Each row was made from one walk, in order. Every step used is in the known rows, and no mark comes twice. Write each row's walk.
Known rows
zugev, matom: [ 2.13 -1.80 -0.27  0.41 -1.62 -0.83  0.15  0.38 -0.64 -1.15  1.56  0.23
  0.48 -1.36 -0.86 -0.12 -3.29  0.25 -0.58  1.86  1.52 -2.10]
gelo, befepal: [ 1.21  2.72 -0.52 -1.24 -0.97  1.67  2.05  1.87  0.71 -0.95  1.09  0.10
  0.92  1.76 -0.73 -0.27  0.34  1.82  0.35 -0.59 -1.06  1.50]
gelo, zugev, matom, dirodiv: [ 1.12 -0.20 -0.38  0.81 -4.29  2.02  0.54  3.16  1.34 -0.63  5.38  1.26
 -1.18 -1.66 -2.36 -1.98 -1.71 -1.99  0.07 -0.52 -0.91 -1.38]
matom, zugev: [ 0.45 -1.27  1.57  1.34 -1.95  1.24 -0.19  1.08 -0.88  0.14  2.20  1.85
  2.28  0.01  1.54  0.46  0.30  0.01 -0.82 -0.94  0.08 -1.70]
gelo, befepal, matom, zugev: [ 3.23  1.77  3.45  2.02 -3.87  1.16  2.34  2.79 -0.01 -1.86  3.15  3.26
  2.03  2.18  0.45  1.49 -2.63  1.12 -0.73  0.05 -0.77 -3.09]
matom, zugev, somep: [-1.59  0.24  1.90  3.42 -2.13  2.50 -1.51  2.73 -0.38  0.63  3.25  3.59
  1.75  0.45  2.48 -0.77 -0.95  0.75 -1.56 -0.13  0.54 -0.07]
befepal, matom, dirodiv, somep: [ 0.75 -2.28  2.64  2.29 -2.37 -0.87 -0.17  1.86  1.38  0.18  2.57  0.19
 -3.30  0.65 -3.05  0.90 -6.13 -3.48  0.82  1.89 -1.28 -0.95]
befepal, matom, zugev: [ 2.14 -0.83  4.04  3.23 -2.84 -0.53  0.05  0.80 -0.64 -0.95  2.08  3.28
  0.74  0.63  1.10  1.30 -2.86 -1.18 -1.06  0.96  0.12 -4.59]
somep, dirodiv, gelo, zugev, matom: [-0.95 -3.80 -0.53  2.38 -1.25  1.87  5.18  4.51  1.42 -0.77  3.92 -0.79
  0.15  1.45 -4.03 -1.13 -4.69  2.26 -1.67 -0.15 -2.70 -0.31]
somep, dirodiv, gelo: [-1.78 -3.55  0.16  1.54  0.80  0.98  3.70  1.63 -0.13 -0.55  0.50 -2.38
 -0.62  1.72 -2.66  1.11 -2.75  1.42 -0.53 -0.93 -2.21  2.78]
zugev, matom, dirodiv: [ 2.26 -1.67 -0.23  0.04 -3.59  0.24 -1.00  0.41 -0.87 -1.26  3.93 -0.23
 -1.44 -2.65 -1.85  0.28 -3.30 -2.69  0.48  0.41  1.32 -0.25]
gelo, zugev, somep, befepal, matom, dirodiv: [-0.89  5.89  4.02  4.95 -3.12  1.34 -0.24  3.20  3.98 -0.88  5.59  5.91
 -4.73  2.04 -1.29 -1.06 -1.90 -0.01  0.15 -2.08 -2.70  1.09]
gelo, befepal, matom, zugev, somep, vogaze: [ 1.19  4.06  3.23  1.34 -3.42  2.19  0.83  4.16  2.29  0.10  4.40  4.23
  0.04  2.83  3.16  1.92 -0.92  2.14 -0.84  0.61 -1.44 -3.61]
zugev, somep, dirodiv, gelo, befepal: [-2.59  0.93 -0.37  2.59 -0.24  3.68  4.30  5.04  0.91 -0.80  2.76 -0.21
 -0.21  4.07 -2.52 -0.41 -3.57  3.98 -0.94 -0.94 -2.85  5.80]
dirodiv, somep, befepal: [-1.14 -0.34  1.25  0.75  1.50 -1.38  0.49  1.07  2.91 -0.10  1.51  0.38
 -1.11  2.48 -2.59  0.34 -2.27  3.41  0.74  0.15 -2.34  1.84]
matom, dirodiv, gelo, zugev, somep, vogaze: [-4.54  2.33  0.52  0.77 -2.83  5.22  0.54  7.13  3.54  3.31  4.39  1.17
 -2.90  2.53  0.14 -1.01  1.47  0.63  0.62 -2.13 -6.10  1.81]
gelo, zugev, somep: [-3.15  2.63 -0.03  3.08 -0.82  2.96  0.31  4.26  2.53  1.45  2.45  3.21
 -0.14  1.47  0.63 -3.28  0.29  1.45 -1.38 -0.44 -1.69  0.54]
matom, zugev, somep, dirodiv, gelo, befepal: [-2.16 -0.55  1.19  3.86 -2.23  4.91  4.11  6.30  0.08 -0.98  4.87  1.50
  2.10  3.92 -1.15  0.11 -3.28  4.23 -1.79 -1.77 -2.76  4.13]
befepal, matom, zugev, somep, dirodiv: [-0.02 -1.61  3.77  5.78 -1.57  0.34  1.19  0.73  0.18 -1.36  4.17  3.55
 -0.77  0.97  0.43  1.35 -5.17 -0.71 -2.43  0.28  1.60 -1.81]

Which walk is each row?
[ 0.65  2.35  4.49  3.13 -2.88 -0.31  0.43  1.99  0.81 -1.86  2.70  2.00
 -4.32  2.34 -2.77  2.08 -3.77  0.27  1.60 -1.40 -4.21  2.47] -> somep, befepal, matom, dirodiv, gelo
[-0.30 -0.78  1.03  1.67 -2.81  0.69  1.08  4.18  4.32 -0.71  6.81  1.40
 -2.36  0.99 -4.63 -1.32 -4.30  1.50  0.64 -0.73 -3.12  0.60] -> gelo, zugev, matom, dirodiv, somep, befepal
[ 1.19 -0.94  5.36  3.97 -1.65 -1.76  0.66  1.75  2.25 -0.97  3.49  3.71
 -0.26  3.13 -1.11  1.63 -5.16  2.42 -0.23  0.83 -2.12 -2.66] -> dirodiv, somep, befepal, matom, zugev
[-0.75 -0.71 -0.51  0.33 -0.08  2.65  5.73  3.60  0.62 -1.70  1.73 -2.21
  0.44  3.44 -3.70  0.76 -2.48  3.49  0.03 -1.49 -3.34  4.39] -> somep, dirodiv, gelo, befepal
[ 0.34  4.84  3.99  4.01 -2.69 -0.42 -2.02  0.46  1.81 -1.67  4.11  4.69
 -5.06  1.01 -0.88  0.89 -3.50 -0.44  0.67 -0.91 -0.67  2.21] -> zugev, somep, befepal, matom, dirodiv
[-3.62  0.51 -0.34  3.35  0.77  2.47  2.61  2.79  2.97  0.49  3.78  1.59
 -1.09  1.59 -1.27 -1.98 -0.83  1.14 -1.78 -1.62 -0.65  1.74] -> gelo, zugev, somep, dirodiv
[ 1.45  1.21  1.66 -1.72 -2.57  0.75  1.85  3.54  3.94  0.33  3.56 -0.87
 -3.46  2.37 -2.41  2.56 -3.12 -0.68  1.94  0.80 -3.37 -1.46] -> gelo, befepal, matom, dirodiv, somep, vogaze
[-4.97  2.26  0.33  0.96 -0.86  4.13  1.59  6.96  3.71  3.34  2.13  1.58
 -1.07  3.59  1.08 -1.58  1.35  3.64 -0.42 -0.54 -6.01  0.09] -> dirodiv, gelo, zugev, somep, vogaze
[-0.10  2.04  0.16 -0.37 -3.56  4.05  2.05  5.15 -0.06 -0.64  2.89 -0.99
 -0.38  2.13 -2.86  0.17 -1.17  0.61  1.63 -1.95 -4.46  4.63] -> matom, dirodiv, gelo, befepal
[-1.24 -0.79  0.54  0.81 -2.69  2.43  0.20  3.22 -0.92  0.31  1.44 -1.12
 -1.49  0.58 -1.97  0.25 -1.43 -1.24  1.22 -1.14 -3.27  3.47] -> matom, dirodiv, gelo
[-4.68  1.97  0.59  3.88 -3.29  5.32  0.34  7.25  1.83  1.89  4.18  2.27
 -1.76  2.17 -1.54 -2.91 -1.10  0.01 -0.17 -1.63 -5.24  3.88] -> matom, dirodiv, gelo, zugev, somep
[-0.36  1.59 -0.07  0.11 -1.52  2.86  3.11  5.02  0.06 -0.44  0.37 -0.29
  1.50  3.51 -1.60 -0.16 -1.43  3.72  0.58 -0.31 -4.31  2.80] -> dirodiv, gelo, befepal
[ 2.24  3.51  3.97  1.85 -2.41 -1.70 -0.82 -1.17  1.50 -2.38  3.17  2.68
 -4.56  0.37 -1.73  2.14 -2.21 -1.23  1.50 -1.63 -1.24  0.71] -> somep, befepal, matom, dirodiv
[-1.35  3.66  4.72  5.20 -3.37  0.95 -0.76  3.53  1.00 -1.16  3.80  3.94
 -4.78  2.98 -1.73  0.83 -5.01  1.05  0.81 -0.65 -3.86  3.68] -> zugev, somep, befepal, matom, dirodiv, gelo
[ 0.33  0.37  4.26  5.67 -2.92  0.64 -1.06  2.55 -0.33 -0.24  3.06  5.16
  0.18  1.30  2.36  0.25 -3.98 -0.35 -1.96  1.47  0.78 -3.14] -> befepal, matom, zugev, somep
[ 1.74  0.02 -0.25  0.04 -5.18  3.11  2.18  5.51 -0.83 -1.72  4.50 -0.57
  0.11  0.80 -3.49 -0.03 -4.69  0.92  1.10  0.13 -3.16  2.69] -> zugev, matom, dirodiv, gelo, befepal
[ 1.55  0.45  1.90  1.24 -3.23  0.65  1.97  3.87  1.99 -1.12  3.44  0.28
 -2.23  2.36 -3.97  0.69 -5.70 -1.42  1.28  1.36 -2.23  0.45] -> gelo, befepal, matom, dirodiv, somep
[ 1.99  0.59  2.47  1.81 -3.09 -0.71 -0.58  0.01 -0.16 -1.14  2.09  1.21
 -3.34 -0.78 -1.15  1.38 -2.86 -3.95  0.84  0.07 -0.07 -0.93] -> befepal, matom, dirodiv
[ 1.49 -1.49  3.49  3.70 -2.92  2.14  5.82  4.23 -0.09 -2.31  3.74  0.94
  1.37  4.06 -2.13  2.30 -5.27  2.22 -1.08 -0.65 -3.03 -0.28] -> somep, dirodiv, gelo, befepal, matom, zugev
[-1.34  2.81  3.04  3.65 -1.61  1.23 -1.59  1.69  1.04 -0.53  4.25  5.10
  0.65  1.87  1.81 -0.05 -0.15  3.47 -0.95 -1.98 -0.59  1.77] -> matom, zugev, somep, befepal
[ 2.99  3.01  2.02  0.89 -1.82  0.15  2.48  1.58  0.90 -2.10  1.07  1.52
 -0.42  2.02 -0.93  0.79 -2.80  0.94  0.13  0.92 -0.94 -1.56] -> gelo, befepal, matom
[ 0.61  0.01  3.59  2.63  0.51 -2.78  0.98  0.73  3.06 -1.23  1.45  1.88
 -2.62  3.19 -2.63  1.27 -5.48  2.23  0.61  1.52 -2.34 -1.23] -> dirodiv, somep, befepal, matom
[ 0.83 -2.66  0.23  1.28 -4.40  1.54  0.20  3.53 -1.46 -1.00  3.41 -0.83
 -1.13 -0.85 -2.88  0.20 -4.73 -1.06  0.43  0.86 -2.04  1.32] -> zugev, matom, dirodiv, gelo
[ 1.07  0.88  3.06  4.71 -2.62  1.86  3.40  2.85  1.00 -2.34  5.40  3.73
  0.22  2.70 -0.37  1.26 -4.77  1.42 -2.31 -0.44  0.58 -0.38] -> gelo, befepal, matom, zugev, somep, dirodiv
[ 0.97 -4.61 -0.08  0.65 -3.09  0.13 -0.51  2.46  0.63 -0.10  4.29 -1.02
 -1.66 -1.19 -3.61 -0.20 -6.42 -1.93  0.49  2.12 -0.17 -0.16] -> zugev, matom, dirodiv, somep
[ 2.31  1.84  5.52  3.36 -2.19 -1.50  0.08 -0.18  0.81 -2.04  3.29  4.71
 -0.17  1.72  0.66  2.20 -1.99  1.62 -0.49 -0.79 -0.74 -2.86] -> somep, befepal, matom, zugev
